Each row was made from one path, in order. Every step used is in the known rows, and no mark comes twice. Write each row's path.
Known rows
k t: [-32  17  -6  -2  17 -20   3   0 -10  18  -1   0 -19  25  -4   8  10  -8
 -15  -4  -4 -10  13   3  37   3 -14   8  12 -11  11   9  -7  -1  21   2
  -7  -3  -2  12   8]
t x v: [-16  -4  12   2   2   7   8 -10 -10 -20 -14 -47 -18  11  21 -25  43  10
  13   9 -17 -12  26   9  12 -12   2   1  18   3 -15 -10  -3  16  -7   6
 -17   6   2  15  -2]
z l: [ -7   9  10 -48  -9 -11  -3  10  10  23  14 -16 -14 -12   4   9  24  -4
  -8   2   2  -3 -13   1   4 -15   0   0  -9 -17  11  -9   9  11  11  13
 -30 -29   4  -1 -17]
k l r: [-27  -9  -1 -23   6   3   1  15  15   7  18  -4 -20 -12  13   8  11  14
 -16   0  -7 -10 -10  17  18  -9  10  26  11  -7   6 -19  -5  -4  14  20
 -59  -4   7   2 -34]
v l k w: [-16   9   2 -17  -2 -12   1   3  14  39  -1 -21 -24   2   4   0   4  -2
 -22 -19   2   9   9   7  42  -9 -15  18  21 -11  14  -2  -6  -1   3  29
 -45 -22  -8  23  11]
z l v x u: [-21  18  11 -30 -23   3 -20   9   6  37   1 -28   1  -6  20 -11  38   4
 -19  20 -12  10  12 -11   1 -14   3  19  15  -1   8  -7  11  -8 -22  27
 -53 -15  21  22 -10]
r l k w g x d: [-12  37  -9 -27   7 -10 -18  -1  13  24 -50 -23 -10  14  15 -26  34  -3
 -15 -18  -6 -31  28   6  31   0   8   5  26   3  18  -9   7   8  -3  26
 -22   5   7  22  23]
x u j w g: [-12  27 -56 -13  16 -20  -6  -2 -10 -19 -51 -34   8  -2 -11   5   0   1
  -8 -29  -8 -43  12 -30  31   1   4 -14   1 -19   7  -1  22  12   5 -12
 -10  21  22  17  32]
g w: [ -9  22  -6  -7   6 -11  -3  -2  -1   8 -11  -8 -15  12   3 -17  10  -6
 -21  -5   8 -33  18   1  23 -13   0   7  -1 -15  11   8   0  -4  16  11
 -23   2  -1   8  22]
g x: [ -5  22   2 -28   5  -8  -6 -15   9   2 -31  -9 -12  11   5  -9  30 -11
  -8   7  -8 -24  24  -3  -1 -11   6  12  -1  -2  -1  -2  -8  -4  32   8
  -9  -3  -2   1  14]
z l k w g x u: [-11  34  -7 -43 -15 -26 -17  -5  10  17 -60 -33   2  11   2 -15  39   2
 -38  -7 -13 -14  19  -2  11 -11   1  14  14   3  10   8   0   8  16  20
 -11  -5  15  18  32]
r x u j w: [-21  33 -49  -8   0 -14 -25   3  -3 -12 -24 -38  10  -6 -10  -2   1  -1
   0   0 -17 -33  12 -49  22  -5   5 -13  -1 -15   3  -4  30   0   4  -7
 -32  20  25  28   8]
r x: [-13  20  16 -14  -3   0 -20  -1  14  20  21  -3 -15  11  13  -4   6  -8
   9  15   1  -2  15 -16   3 -12 -13  13   2 -17   4 -15  -9  -6 -11  19
 -36  -2  10   8  -8]
z l k: [-27   6  16 -58 -25 -12  -5  10  23  35  27 -22  -4 -16   7  13  13  -2
  -9 -13 -11   6 -16   2  13  -6  -5  16   5  -5  15 -11   9   7   5  29
 -28 -32   1  10 -16]
x t: [-12   7   0  16   0 -12  -1   0 -11  19  -4 -20 -10 -12  17 -11  29   0
   4  13 -24   0  13   7  29   5 -15  -4   5   0   6  -6 -10   3   5   6
  -3   8  14  29  -1]
d x v: [ -3  17  15  15   2  14 -23  -7  -2 -13  -1 -50 -10  -2  23 -37  33   7
  16  21 -20  -9  24   3  15  -6   1   2  -4  -2 -23  -8  14  12 -13   3
 -17   7  16  16  -6]
t x r l: [-13  -2  22  -6 -15   0 -14  -5  25   5 -36 -20 -20   4  30 -38  43   9
  -1   3  -8   1  -1  12  25 -17 -24 -19  16  -2  -7 -22 -11  13 -16  21
 -59  -7  15  13 -13]
u j w g x: [ -5  29 -38 -34  22 -18  -5 -22   1 -18 -61 -22   1  10  -3   2  12 -10
  -8 -15  -9 -51  24 -22  11  -4  11  -3  -1 -11  -1   1   5   5  31  -4
 -11   8   8   3  38]
g x v l: [ -7  -4  13  10   3  20  -5  -7   9   4 -32 -60 -17  -3  34 -18  49   4
  -7   9 -11  -9  25   7  12 -16   3  -4   9   1  -7 -15   5  11 -10  21
 -61  -1   7  10 -12]
v l r x u j w: [-25  23 -46  -8   0  -6 -24   3   0  -2 -23 -45   9 -12   1   2   2   1
  -3   1 -18 -28   8 -44  19  -7  11 -10   4 -13   1 -10  29  -2  -7   3
 -68  15  29  27  -1]
w g x r: [  0  15  -8 -14   0  -7 -19 -19  16  -8 -51 -20  -5 -11  19 -24  42   5
  -8  -4 -15 -25  17  10   2  -1 -16   3   8   2 -13  -6 -17  27  10  -2
  -5  12  16   5  20]
j w g: [-10  17 -43 -19  26 -13   1  -5  -5 -16 -37 -20  -2   3  -5  11  -6  -3
  -5 -38  -6 -39   7 -13  29   2  -1  -9  -6 -23   6  -2  11  13   4  -9
  -7  12  15   8  31]
v x d c: [ -8  58  23  -1   6  16 -40  17   2  24  11 -21  -8   2  14 -22  19 -13
   6   8 -10  -8  30  -7  20   2  30  14  18   1 -26  -5  24  -7 -32  11
 -29  15   2  27  -9]
w g x v l r: [-13 -14   3 -14   5  20  -2  -6   8  18 -16 -44  -7 -15  35   2  34   6
  -5   2 -13 -11   9  10   6  -8  16  18  13   0  -5 -20  -1   7 -15  30
 -95 -11  21   3 -15]
x u: [-14  24   0  -2 -21 -10 -18  11   2  11 -26 -28  -1   2   1 -24  39   6
 -23   9 -15   0  15  -8  14 -11  -1  10   5   3   7   2   7   0   1  10
  -2  13  18  24   1]
v x r l z: [-19  -2  14 -30  -7  12 -19   9  30  29  -1 -35 -22  -3  25 -27  27  -3
 -18   1  -6  -3   3  12  14 -16 -21 -14   1   2   4 -25   8   9 -28  31
 -53 -24  29  13 -39]
t x: [-21   3  14 -19   2 -12  22 -16 -12  -3  -9 -10 -23  21   5 -10  19  -2
   7  -3  -5  -2  15   3   5 -14   0   8  20  -3  -8  -6 -13  -5   2   7
 -22   0 -12  12   2]
j w g x: [ -5  27 -29 -37  24 -15  -3 -22   3 -15 -59 -17  -3  14   1   2  14 -10
 -10 -19 -10 -46  23 -10   9  -5   7   0  -4 -12  -2   1  -1   6  28  -1
  -8   4   7   0  40]
v l k w j: [-10  11 -20 -19   6 -15   4  -5  10  21 -29 -27 -26 -10  -6 -14  -4   5
 -26 -22  -1 -20  15  -7  37 -11 -16   3  25 -15  21   6   7  -2  28  20
 -11 -16   0  23  24]
u x g w: [ -7  41 -12   4   6 -19 -11 -12   5  22 -27 -21  -6   7  18 -28  27  -8
   6  -5  -5 -23  28   0  35  -3   1   0   4 -11   3   2   1  13  10   5
 -28  19   4   8  40]
r x d: [-16  35   5  -5  -1   6 -28  12   7  28   8 -15 -13   6  17 -24  25  -4
   6   8  -3 -13  25  -6  14  -2   3  10  18  -3  14 -17   9   2 -26  21
 -25  16  13  24 -11]
j w g x t: [ -9  18 -22  -5  17 -20  -3 -19 -12   3 -47 -26  -2  -1  17  -6  27  -5
  -2   0 -29 -28  22   3  25   6  -7 -10   5  -1   0   0 -12   8  19   2
  -2  10  18  24  32]
u j w g: [-11  21 -55 -15  23 -16   0  -6  -9 -20 -40 -27   5  -3 -12  12  -8  -1
  -2 -32  -5 -47   9 -30  31   2   3 -14  -2 -23   7  -4  20  12   8 -14
 -12  18  16  12  29]
u x d: [ -5  37  -7   5  -5  -2 -18   9   3  24  -4 -28  -5  -5  22 -26  43  -8
  15   2  -5 -19  24 -11  22   9   8   1   9   3   7 -22  19   8 -12   5
 -18  27  10  22  -4]
v x: [-14  12  13 -21   4   5  -3  -4   5  28  30 -16 -15  -3  15   4  12  -7
   4  12   3   6  21 -11  11  -7  -5  12   8 -13   3 -11   0  -9 -21  12
 -32 -13   4  13  -4]
t x g w j: [-10  26 -24  -9  17 -20   4 -19  -2   2 -50 -22 -21   4  -2 -34  10   5
 -11 -15  -6 -40  30  -4  29 -12  -2  -6  23 -13  12  14   3   7  29   8
   3   9   1  14  45]

Write each row's path
[ -6   1  23  25   0  24 -14  -6   3   7 -11 -62 -17  -7  35 -26  38   6
   3  12 -11   2  20   6  18 -13   0  -4   6  -4 -16 -15  14   8 -29  18
 -69   0  12  16 -20]
d x v l
[-17  -4  11 -25  -9   9 -18  11  30  22 -11 -33 -22  -3  20 -30  29  -2
 -20  -3  -7  -9  -1  14  15 -16 -22 -16  -2   4   5 -23   7  11 -17  28
 -45 -19  27  11 -40]
x r l z
[-12  35 -10   1  13 -15  -9  -8   4  19 -28 -14 -11   9   9 -25  21  -3
  -5  -8  -5 -22  28  10  35  -8   2   5   8 -12   8   8  -2  10   9  10
 -18  13   2  10  36]
x g w
[ -8  14 -20 -38   3 -22   2  -3  12  21 -21 -21 -25 -11 -12 -10  -4   4
 -26 -20   0 -22   7  -7  31 -11 -14   3  20 -17  23   9   8   3  34  18
  -1 -24   0  19  25]
z l k w j
[-19   1  12 -12  -4   1  -4  -3  -8  44  23 -20  -8 -19  36   2  28  -1
   8  24 -21   9   9   4  17   1  -9   4  14  -2   5 -13  -6  -4 -18  24
 -53 -22  18  27 -13]
z l v x t
[-10  43 -34 -18  17  -9 -18  -3  -2   1 -51 -29   0   5   5 -18  29  -4
  -5 -12  -9 -49  33 -15  19   4  20  -3  17   0  12  -7  21  10   4   4
  -9  24  13  21  22]
u j w g x d
[ -7  16  -9  -1  11 -20   1 -18 -10  10 -42 -22  -5   0  18 -10  34  -3
  -3   6 -24 -21  24   8  21   4  -8  -4   8   2   2  -2 -17   7  18   6
   0   7  15  21  26]
w g x t
[-15   7   8   7   3  -5  -2  -7 -10  34  16 -24 -11 -12  27  -5  26  -2
   8  22 -20   9  21   2  26   5 -14  -2  13  -1   2  -9 -11  -2 -15  11
 -20  -3  16  33   1]
v x t
[ -4  -1   3   7  11  13  -2 -10   5   5 -46 -60 -20   4  30 -15  42   4
 -13  -4  -6 -14  27  11  22 -15   1  -4  14  -5  -4 -10   1  15  -9  21
 -63  -4   7  10   7]
k w g x v l
[-15  23 -24 -13  18 -14  -8 -10  11   7 -35 -18 -21  -3   5 -28   3   9
 -17  -9  -5 -42  22  -1  31 -13  -3   2  22 -16  17   6   4   5  28  17
 -20   8   9   9  30]
k l r x g w j
[-10  21 -30  -1  14 -23  -4 -20 -14   0 -50 -31   1  -4  13  -6  25  -4
   1   4 -28 -32  23  -9  26   7  -3 -13   7  -1   1  -1  -5   8  21  -2
  -6  14  19  27  31]
u j w g x t
[-19 -11   8 -10   3  22  -4   9  10  19   0 -62 -24  -4  23 -16  30  -3
 -20  -2  -8  -9  14  12   7 -19  -5  -6   0   5   2 -19  17  10 -24  28
 -52 -15  18  13 -43]
x v l z
[-27   0   0 -22  -6   5  -5  -5  16  11 -20 -59   0  -9  26   0  21   3
  -9 -23 -23 -11  10   2  24  -5  -2   6  15   2   0 -13  10  12 -12  28
 -49  -9   8  18   1]
j w g x v l k
[ -6  28 -28  -5  16 -16  -4 -13   4   6 -46 -22 -18  -5  -3 -32   9   4
 -13 -13  -6 -42  28  -6  32 -10  -4  -7  16 -15  17  14   9   7  31   8
   7   8   5  13  42]
x g w j
[-24   4  10   4   1  -6 -12   0   1  28  17 -14 -14  -8  31  -4  19   5
   5  24 -23   1   7   9  22   0 -15   8  14  -2   4 -18 -20   0  -7  23
 -48   4  22  24 -16]
k l r x t
[-21  -6  14 -29  -7   6 -10   5  24  18 -15 -34 -25   6  22 -32  30  -1
 -17  -4  -8  -6   1  17  11 -19 -20 -15   5   7   0 -23   2   8 -20  29
 -50 -19  22  12 -36]
t x r l z
[-20  23   8 -30  -2  16 -19  13   4  46  21 -18 -10 -11  28 -11  31  -1
   2   9  -3  -7  18  -3  11  -2  14  16  24  -1  15 -19  21  -2 -36  30
 -56 -11  11  22 -20]
z l v x d
[ -3  32 -30  -3  12 -20  -7 -15   5   8 -46 -26 -13  -6   4 -34  14   1
  -6 -11  -5 -43  28 -12  32  -6  -5  -9  13 -14  13   9  11   9  31   4
   0  14   7  12  44]
u x g w j
[-20  30 -54  -5   1 -15 -18   5  -6 -17 -30 -39   9 -10 -14  -3   4   0
  -5  -4 -19 -35  11 -44  26  -4  10 -16  -3 -11   4  -2  33   2  11 -12
 -22  22  23  30   9]
x u j w
[ -8  33  -8 -20  -9 -18 -18  -6   3   2 -64 -30   4  14   3 -23  43   1
 -29   1 -15 -20  27  -7   6 -10   4  11   8   4   4   6   0   4  15  10
   1  13  18  16  28]
w g x u
[ -4  13  25   3 -15   5 -36  -3  31  11 -26 -23 -15  -5  31 -46  37   6
   1  12 -10   3  -2   9  28 -12 -25 -17   2  -6 -13 -22   1   9 -20  19
 -59  -7  24  14 -15]
d x r l
[-17  22 -51 -21  15 -10  -7  -4  -9  -8 -38 -31  10  -5  -1   9  -2   2
  -5 -23 -10 -40  12 -34  26   1   7  -6   6 -19   7  -4  23   6  -7  -4
 -37  11  24  17  26]
l v x u j w g
[-28  -8  19 -10 -20  11  -4   6  18  23   8 -54  -6 -14  26  -5  27   5
  -7 -11 -19   7   5   7  23  -6  -5  13  17   5   4 -17   9   8 -18  33
 -50 -12   4  21 -20]
x v l k
[-16  30   4 -11   5   9 -16   9   2  35  14 -22 -13  -4  20 -18  29  -4
   3   6  -1  -7  30  -4  20   3   9  10  23  -1  14 -14  15   1 -32  17
 -23   7   8  28  -8]
v x d
[-20   1   9   2  -1   3  -3  -4 -11  40  20 -17  -8 -17  35  -2  25   1
   9  24 -24   8  17   2  21   3 -12   7  15   0   3 -13  -8  -8 -19  21
 -44 -10  17  30  -8]
l v x t
[-43  11 -13 -16  18 -16   0  -9  -3  17 -26 -38  -7  23  13  13  11  -5
 -21 -25 -19 -18  15   5  44   7 -11   5  24  -3   5   6  -1   9   9  16
 -36  -9   2  18  19]
j w g x v l k t
[-23  22   9 -14 -20  -4 -29  12  14  20  -6 -21  -4   6  15 -17  29  10
 -22  19 -13   2  10  -6   6 -15  -1  24  16   0   7 -10  -2  -4 -11  26
 -47   9  26  19 -15]
k l r x u
[-19  10   8 -26  -9 -19  -4  -2  20  29 -16 -15 -25  10  10 -16  12   4
 -16 -17  -3   8   4  13  44 -11 -24   9  29  -7   7  -6 -15   5   0  30
 -44 -24  -3  25  16]
t x r l k w
[-16  31 -29 -10 -16 -22 -15  -5   2   9 -54 -47   7  -2  -7 -14  27   3
 -23   4  -9 -23  23 -35  22  -9   8   4  23  -1  10  -1  17   0  13   9
 -37  13  16  30  18]
v l k w g x u j
[-17  -3   9 -46 -14  10  -5  14   9  32  19   2  -9 -16  18  10  20   1
  -3   7  -8  -6 -16   0  -2 -16   7  20  -1 -11  11 -16  11  -7   3  29
 -75 -38   6  -3 -32]
z l v
[-20  22  10  -5   4   3 -23  -9  18  45  -4 -20  -7  -6  30 -13  27   1
  26  10 -21  19  19   4  19  -5   0  16  20  -7  -2 -19 -11  14 -25  27
 -66   8  17   9   1]
v l r x g
[ -9  36 -35  -8  -9 -26 -15  -5  -3  -2 -56 -35   5   2 -14 -17  26   3
 -19  10  -6 -30  27 -38  19  -9  10   2  15  -4   9   3  16   0  24  -1
 -17  19  17  26  24]
k w g x u j
[-33  27   1  -6  13 -21   5 -20  -3  27 -32 -23 -14  25  17 -21  20  -3
  -9 -17  -9 -13  29  17  41  -7  -1   7  31  -5   4  11 -11   9   0  21
 -45   4  -8  16  40]
v l k t x g w
[ -8  29 -25 -11  17 -14  -4 -16   3  13 -37 -24 -19  -5   2 -30   7   3
 -11  -9  -3 -37  33  -8  30 -10  -5  -5  19 -16  16  13   9   5  22  10
  -1   3   7  15  42]
v x g w j
[-43  17 -12 -26   9 -25 -11  -7  12  18 -33 -18  -6  24  13   4  10  -4
 -21 -25 -18 -19   5   6  49   8 -24  -2  22  -4   8   2  -6  10  13  17
 -32 -12   8  16  23]
j w g x r l k t
[-18 -15   9 -12  -2  17   0   3   9  33  11 -24 -11 -19  26   8  21   2
  -6   4  -7   4  -3   6   8  -9  12  23  10  -5   1 -21  -1  -6 -16  32
 -98 -16  15   5 -31]
v l r
[-29  -3  18 -18 -21   2  -1   5  20  34  12 -35  -7 -12  18   3  14  -1
 -10 -16 -13  11  -1   3  22  -6  -7  17  15   1   9 -15   5  -2 -12  33
 -50 -14  -1  19 -20]
v l k
[ -6   9  -3 -15  -3  -2 -27  -8  32  -2 -62 -25 -10   1  28 -30  38   5
  -9  -7 -12 -23   3   6  28 -12 -20 -25   4  -6  -5 -20  -3  19  -3  16
 -52  -5  25   8   8]
j w g x r l
[-19  -1  10  -9  -7  14 -19  -1  20  14  11 -13 -14 -26  34 -17  33  14
  -4  11 -12   0   7  10   8  -5 -20  14  20  -1 -10 -19  -8  13 -21  13
 -51  -3  14  12 -21]
k l v x r
[ -2  63  13  -6  11   6 -39   9   0   7 -29 -19  -5  11   8 -26  24 -13
  -2  -3 -14 -27  32  -4  16   2  35  12  15   4 -27   0  20   0  -9   6
 -15  22   1  19  10]
w g x d c
[  1  14  -2  10 -18  -4 -22  -7  17   5 -12 -27  -2 -26  30 -27  47   1
  15   8 -13  -7   7  -3   9   6 -25  -2  -1   2 -18 -21  -6  26  -3 -11
 -21  21  18  10  -3]
u x r
[-13   1  10  -3 -10  -4  -2 -16   3  -7 -21 -18 -15  -7  19 -29  39   9
   5   0 -14  -2  10  13   2  -6 -20   4  22   6 -19  -9 -21  21  -9  -2
 -19  11   4  16  -1]
t x r
[-20  -8  14 -18 -15  18 -11  14  19  26  -4   3 -13  -3  27 -10  23   4
  -2   7 -11  -6  -7   0  19 -17  -1   8   4  -8  11 -24   9 -15  -8  38
 -90 -27  13   3 -31]
r l v
[ -4  66  -1  -9  17   6 -41   9  -1   0 -34 -23  -1  11   6 -23  18 -15
  -1  -9 -18 -34  30  -8  20   4  37   6  12   2 -29   1  25   2  -8   2
 -18  23   4  21  15]
j w g x d c
[-21  24   5  -9   3  -3   1   1 -10  12 -13 -19 -18  13  12 -27  35   1
   5  -6  -7 -14  26   5  16  -2  12   6  31   6   6 -11   5   3 -17  13
 -16  16  -2  27  -4]
t x d
[-18  34 -55 -13   3 -17 -21  -1  -4 -19 -42 -39  11  -5 -12  -4   8  -3
  -7  -2 -20 -40  16 -45  20  -5  13 -15  -3 -10   1   1  31   1  20 -12
 -22  20  21  26  15]
g x u j w
[-21   3  15 -27   0  18  -4  -1   5  38  37  -5 -11  -9  26   8  11  -5
   6  15  -3   5  15 -11   4  -9   1  24  13  -9   3 -16   4 -18 -25  27
 -69 -25   6  10 -17]
l v x
[-27  -1  12 -27   5  16  -2   7  11  25  36  -3 -21  -6  26   8   9   5
  -5  12  -1   0  10   0  13 -13  -1  23  18 -11   5 -19   2 -18 -16  25
 -69 -20   0   8 -26]
k l v x
[-10  36 -22 -22  -4 -18 -19  -8   1  -4 -69 -35   7  13   1 -20  37   1
 -29  -5 -19 -27  26 -12   9  -8   7   5   5   2   2   7   6   6  14   5
  -3  16  22  18  32]
j w g x u
